Each row was made from one small tree. The marks that hang from a mark follow it in brackets, in the order of their numbers. Every link used is in the known rows. Write each row's tree.
Known rows:
Q_267(Q_74(Q_964(Q_289 Q_338))): [  0.4  -7.0  -0.2   2.9 -18.5  -6.8   0.5  -5.8   2.5  17.8   9.6  -3.2
   6.5   5.3  -1.2   5.3  -1.4  22.1 -14.6   2.6  15.7  -6.1 -13.2]
Q_74(Q_964(Q_338(Q_316) Q_610(Q_267))): [ -7.2   8.6  18.8  13.6 -31.9  -2.0 -22.1 -16.3  11.1  15.3  13.9  -3.0
  13.5  -1.2   0.9  -4.4  -6.3   9.4  -8.6  -5.2  29.8 -13.3 -25.8]
Q_634(Q_316(Q_644) Q_964(Q_289 Q_610 Q_824)): [-15.3   0.3 -17.3  36.8  30.3 -23.1 -27.0  27.1  -0.8  23.0   1.9  47.0
  30.6  35.4   0.2 -38.2 -50.4  -8.0  -1.6  -4.4  35.3 -26.2  -1.6]
Q_74(Q_964(Q_824)): [ -4.2 -16.4   2.4  -4.0   7.0  -8.8   3.1  18.0  -2.6   6.1  -0.2 -12.5
   1.0  17.1  -1.8 -10.6 -15.3  17.8   6.5 -16.5  -2.3  -7.9 -16.2]
Q_964(Q_338 Q_644): [ 15.8  19.0 -38.5   0.4 -19.3   0.6 -31.3  -7.1  25.8  10.4  -4.0  28.3
  21.2  -8.5  -5.7  14.0 -41.6  13.4 -18.9 -18.9  22.0  18.4 -15.2]
Q_74(Q_964): [ -6.7 -15.3   5.9 -12.6  -1.2  -4.7  -9.6  -6.1   6.2  10.0  -4.3 -22.8
 -34.9  14.6   1.5 -10.3  -9.4  13.0  -5.0 -16.7   0.5   0.2 -21.8]
Q_267(Q_74(Q_964(Q_338(Q_316) Q_644 Q_824))): [ -0.9   1.7 -28.7   0.2 -26.7  -8.5  11.1  -2.6  -5.9   4.7   8.1  15.6
  18.8   3.0   3.5  27.4  -0.3  36.8   1.3  -0.8   6.8   6.7 -34.8]
Q_824(Q_964): [  7.4 -31.4  20.9 -28.8  11.0 -12.8  -2.9  10.5  10.7  16.9  -4.4 -24.9
 -27.3  11.3  26.6  -4.9 -12.7   2.4 -12.9 -24.8  10.6   4.0 -26.5]
Q_338(Q_964): [  3.1 -12.8   5.4 -36.3  -2.9 -16.4  -4.9  32.1  18.3 -10.0  -6.6   5.7
 -42.7   9.3  14.1  -4.5  -4.5  18.7 -14.4  -0.9  17.3   5.7 -11.6]
Q_267(Q_74): [ 23.3 -16.2 -18.9 -31.4  -5.1  -9.7 -14.9  14.5   4.7  -2.6  -0.2 -21.8
 -44.7  15.9  27.1  21.7 -13.9  35.3 -13.6   5.0  12.8   2.1  -4.8]
Q_634(Q_316(Q_644) Q_964): [-10.2 -10.5 -28.3   2.8  29.8 -29.4 -51.4  -9.9   7.7  22.7  -9.2  22.0
 -53.1  27.6  12.7 -17.8 -44.3  -4.2 -18.5 -25.2  23.0   5.5 -29.9]
Q_74(Q_964(Q_289)): [-18.8 -18.2  15.5   0.7   1.6   0.4   2.0   1.8   4.2  15.3   3.1  -4.3
 -13.0  17.0 -14.5 -25.3  -7.1   6.6  -2.1  -9.2   8.2 -13.7 -12.6]
Q_316(Q_644): [ -1.8 -24.3 -35.6 -20.9  15.9   2.0 -47.9   1.4  14.2  -0.4 -21.2  -8.1
 -25.3  10.4   3.6 -28.3 -35.4  20.7 -15.4 -13.9  13.2  18.3 -11.0]
Q_338(Q_316 Q_964(Q_289 Q_610 Q_644 Q_824)): [-23.6   7.2 -13.1  -3.8 -14.9  -6.1  35.9  59.3   3.4 -18.3   9.2  67.5
  31.5  13.5  -1.4 -10.8   5.4  20.2  17.2  26.1  34.0 -16.8 -18.9]
Q_824(Q_449 Q_964(Q_338(Q_316) Q_644)): [ -9.9 -12.0  -4.4 -20.1 -18.0 -23.7  24.4 -11.0  -6.7  30.8   4.9  18.8
  -5.9 -16.9  21.1  22.7   6.4 -11.4  -0.9 -42.8  12.4  10.4 -32.5]
Q_74(Q_964(Q_289 Q_610(Q_267) Q_824)): [-14.3  -4.4  33.4  23.7 -16.0  14.1   7.5  22.0   2.0   5.0  15.2   5.4
  60.1  21.6 -20.1 -21.7 -14.8  18.2   7.7   3.8  12.1 -36.3   8.9]
Q_267(Q_74(Q_964(Q_338 Q_644 Q_824))): [  7.7   4.8 -23.2   4.0 -28.4  -2.3   6.9  -2.6  -0.4   5.5   4.2   7.2
  34.1   4.2  -2.1  26.0  -9.5  38.0  -4.4  -4.1   0.4   8.3 -19.7]
Q_824(Q_449 Q_964(Q_289 Q_338 Q_610 Q_644)): [ -6.8   5.2  17.1   9.7 -28.2  -5.7  28.4   1.1   0.2  35.7   8.0  21.9
  61.7 -10.7   5.0  -0.4  -4.0 -17.8  -2.5 -26.5  20.1 -12.5   9.8]
Q_610(Q_964(Q_338 Q_644 Q_824(Q_449))): [ 14.7  -2.5 -32.6 -15.2  -7.6 -35.0  25.0  14.1  -7.1  -4.4  -4.5  29.7
  42.8 -10.5  -7.7  27.3 -27.7  15.8   3.6 -20.7   0.6  -3.2  -2.7]
Q_824(Q_449 Q_964(Q_289 Q_610(Q_267))): [ -9.4 -23.4  54.5  -9.5 -18.3  -1.4  25.5  12.5  -4.3  25.0  13.7  -7.3
  20.5   6.5  14.9  -4.2   5.0  -9.2  -0.4 -20.0  15.1 -31.7  18.5]
Q_824(Q_449 Q_964(Q_289 Q_338(Q_316))): [-15.0 -27.0  19.6 -11.9   1.7 -31.8  29.0   9.3 -12.2  42.0  15.3  16.6
  -3.3 -12.5  19.2  -2.3  10.9 -26.8  -2.9 -34.2  28.0 -16.1 -17.1]
Q_964(Q_338): [ 24.1   2.2 -18.8  -7.1   0.9 -19.6 -40.3   9.3  19.5  18.3   0.5   0.8
  -6.0  -6.7  11.1   1.5 -39.2   3.7 -24.1 -17.7  33.3   3.1  -6.5]
Q_634(Q_964): [ 17.2  -8.4   2.1 -13.9  15.1 -11.0 -19.3   2.0  16.2  10.4   0.6   2.9
 -46.2  22.5   8.5   1.7 -25.2  -2.3 -26.8 -18.3  21.6   0.7 -12.1]

Which tree is each row?
[ -8.6  13.3  -1.7   2.7 -18.5   4.7  26.5  55.7  14.2 -16.0   2.0  51.2
  61.7  15.6 -12.1 -13.6 -12.4  22.6   7.3  19.6  21.3 -15.0  11.2] | Q_338(Q_964(Q_289 Q_610 Q_644 Q_824))
[  3.6 -16.9  19.2 -12.6 -28.5   9.9  -7.2  -2.2   4.9  -7.3  13.7 -11.7
   4.2  16.9   0.7  26.3  -6.7  46.4  -8.4  -1.3  -0.5  -9.1  -9.9] | Q_610(Q_267(Q_74(Q_964(Q_824))))
[ 21.6   1.8  11.1   2.4 -10.5   5.5 -21.2  44.9  10.7 -10.5   9.8  -2.6
  46.7  19.7   9.5   1.5 -38.5  29.1   1.6   5.5  23.0 -29.0  22.0] | Q_964(Q_610(Q_267) Q_824)
[ 10.2   8.3 -40.3  16.5   3.8 -18.8 -33.0  38.1   2.3   8.8   2.3  23.2
  58.4  -4.1  14.2 -20.7 -37.0  11.1   0.6   2.6  47.9  -9.6  -9.9] | Q_964(Q_338(Q_316(Q_644)) Q_610 Q_824)
[ 22.1  34.5 -12.4  19.3 -19.1   2.7 -24.2 -13.6  27.7  15.5   2.5  30.2
  31.0   6.8  -3.1   7.3 -36.0  -4.6 -28.1 -12.0  33.9   5.3  -5.8] | Q_634(Q_964(Q_338 Q_610 Q_644))
[ -4.2  -6.5  10.0   6.3 -10.1   0.8   6.9  -3.8  19.3  29.2   3.3  29.0
  46.8  -3.8  -7.8  -5.3 -20.5  -5.8 -16.7 -23.3  21.7   6.0 -25.4] | Q_824(Q_964(Q_289 Q_338 Q_644))
[ -0.1  23.8  -2.7  18.8 -15.8  -8.1 -33.7 -13.1  18.1  12.6   9.0  37.0
  -9.7  30.5   8.1  15.0 -42.8   4.8 -12.0 -10.2  25.7 -11.7 -15.9] | Q_634(Q_316 Q_964(Q_610(Q_267) Q_644))
[ -4.9 -16.6   7.4  -8.5 -15.1   6.1  23.4  14.2   7.7 -25.8   7.4  46.4
  61.0  13.7 -36.0  18.1 -29.4  37.9   3.1   2.0   0.6 -21.3  -3.2] | Q_610(Q_267 Q_964(Q_289 Q_644 Q_824))
[  0.3  15.8  -8.0  17.2 -39.8   9.3   5.3 -10.9   7.4  11.2   7.6   8.1
  43.2   5.7  -6.7   7.9  -4.2  26.7  -8.0  12.0  15.8  -4.9  -5.4] | Q_267(Q_74(Q_964(Q_289 Q_338 Q_610 Q_644)))
[  2.7  25.1 -18.8  16.6  -1.1 -20.7 -27.8  -2.5  12.3  17.9   1.6  31.7
 -23.1  30.8  16.5   6.0 -44.1  -3.3  -7.3 -10.0  26.7  -7.8 -16.8] | Q_634(Q_316 Q_964(Q_610 Q_644))
[  9.9  -4.1   2.3 -10.9 -23.3  -2.0  -2.2  -0.1   0.3   2.6   0.7 -34.9
 -17.8  17.6  20.2   8.9   2.0  34.0  -5.6  11.0   6.7  -6.0  -6.7] | Q_267(Q_74(Q_964(Q_610)))
[ -0.6  17.1 -15.2  12.3 -18.2  22.1  -5.0  19.6  19.6  -0.6   0.2  28.9
  40.7  17.8 -12.3 -15.6 -32.6  13.4   0.5  14.3  26.8 -15.5  15.8] | Q_964(Q_289 Q_610 Q_644)
[ -9.2  -9.2  18.2  -5.6 -41.7  26.1  -2.5 -20.4  11.9  -5.3  13.4   7.8
   9.1  15.1 -16.5  23.7  -3.6  42.5 -12.1   2.6   1.1  -5.7 -11.6] | Q_610(Q_267(Q_74(Q_964(Q_289 Q_644))))
[ -2.1  -7.9 -18.2 -13.5 -25.4  -3.2  28.2   0.8 -15.0  -1.0   1.8  -3.7
   3.8  12.0   4.9  29.9   5.1  38.8   8.9  -7.9 -15.7   1.9  -8.6] | Q_267(Q_74(Q_964(Q_644 Q_824(Q_449))))
[  7.4   4.7   1.7  19.5 -20.4  -6.4   8.9  17.7  -3.8  13.6  13.6   0.2
  55.9   9.0   1.2   0.6  -7.0  25.2  -3.3  13.3  19.9 -20.4   4.2] | Q_267(Q_74(Q_964(Q_289 Q_338 Q_610 Q_824)))
[ 10.4  -4.8  -6.8  -7.5 -21.3 -11.1  -9.6 -11.4   3.5  13.6   4.1 -19.7
 -12.1   3.4  11.0  16.8  -2.8  27.7 -16.3  -4.3   9.4   4.7 -19.4] | Q_267(Q_74(Q_964(Q_338)))
[-11.3  10.9 -37.2  12.2 -13.1  -1.4  -7.5   3.7  16.1  15.9  11.0  66.0
  24.9  -7.1 -16.6  -0.5 -25.2   1.9  -7.9  -3.5  42.1  -0.6 -27.5] | Q_964(Q_289 Q_338(Q_316) Q_644)
[ -1.2   0.6 -15.3 -22.4 -11.7  -5.8  15.7  41.0  14.6 -20.5  -5.8  38.0
  15.1  10.6  -2.1   6.3 -12.6  31.2   1.7  -0.8   5.2   9.7 -12.7] | Q_338(Q_964(Q_644 Q_824))
[ -3.9 -17.8   4.2  -8.9 -12.3  -1.7   8.4   1.1  -1.0   6.8   5.2 -13.8
 -17.9  17.9   2.4   3.7   4.4  28.0  -7.0   6.9   5.2  -8.4 -11.2] | Q_267(Q_74(Q_964(Q_289)))
[ 11.5 -14.4  -1.2 -33.3 -39.5   3.3   9.0 -21.0  10.7 -31.5   1.2   8.7
   1.4   9.6  -7.9  49.4 -11.2  55.9 -12.2   6.6  -7.3   1.8 -18.4] | Q_610(Q_267(Q_74) Q_964(Q_644))
[  3.7  -4.5   1.3   9.3   5.7 -12.1  20.8  66.1 -13.3   9.0  10.9  15.8
  51.4  16.0   5.6 -18.9 -23.3   1.5  17.9   2.6  24.2 -46.9  47.6] | Q_964(Q_289 Q_610 Q_824(Q_449))
[ 18.8  33.4 -34.7  19.0 -27.7  -9.7   1.6  28.2   0.5  10.9   4.8  32.7
  88.8 -10.0   2.6  15.7 -36.8   9.2   8.2 -14.5  20.2 -11.2  26.7] | Q_964(Q_338 Q_610 Q_644 Q_824(Q_449))
[ -9.2  29.4  -7.9  29.8 -44.4  20.0 -17.3  -0.8  24.1   7.5  21.9  64.2
  71.2  -4.0 -20.1   1.6 -27.0  10.9  -8.8  12.4  51.6 -19.6  -8.6] | Q_964(Q_289 Q_338(Q_316) Q_610(Q_267) Q_644)
[  5.7   5.8 -19.3  -3.3 -34.4   1.3  -3.6 -23.3   6.8   8.5   1.5  -2.0
   6.0   2.2   0.6  25.8  -5.0  33.7 -13.0  -4.3   2.6  14.6 -24.3] | Q_267(Q_74(Q_964(Q_338 Q_644)))
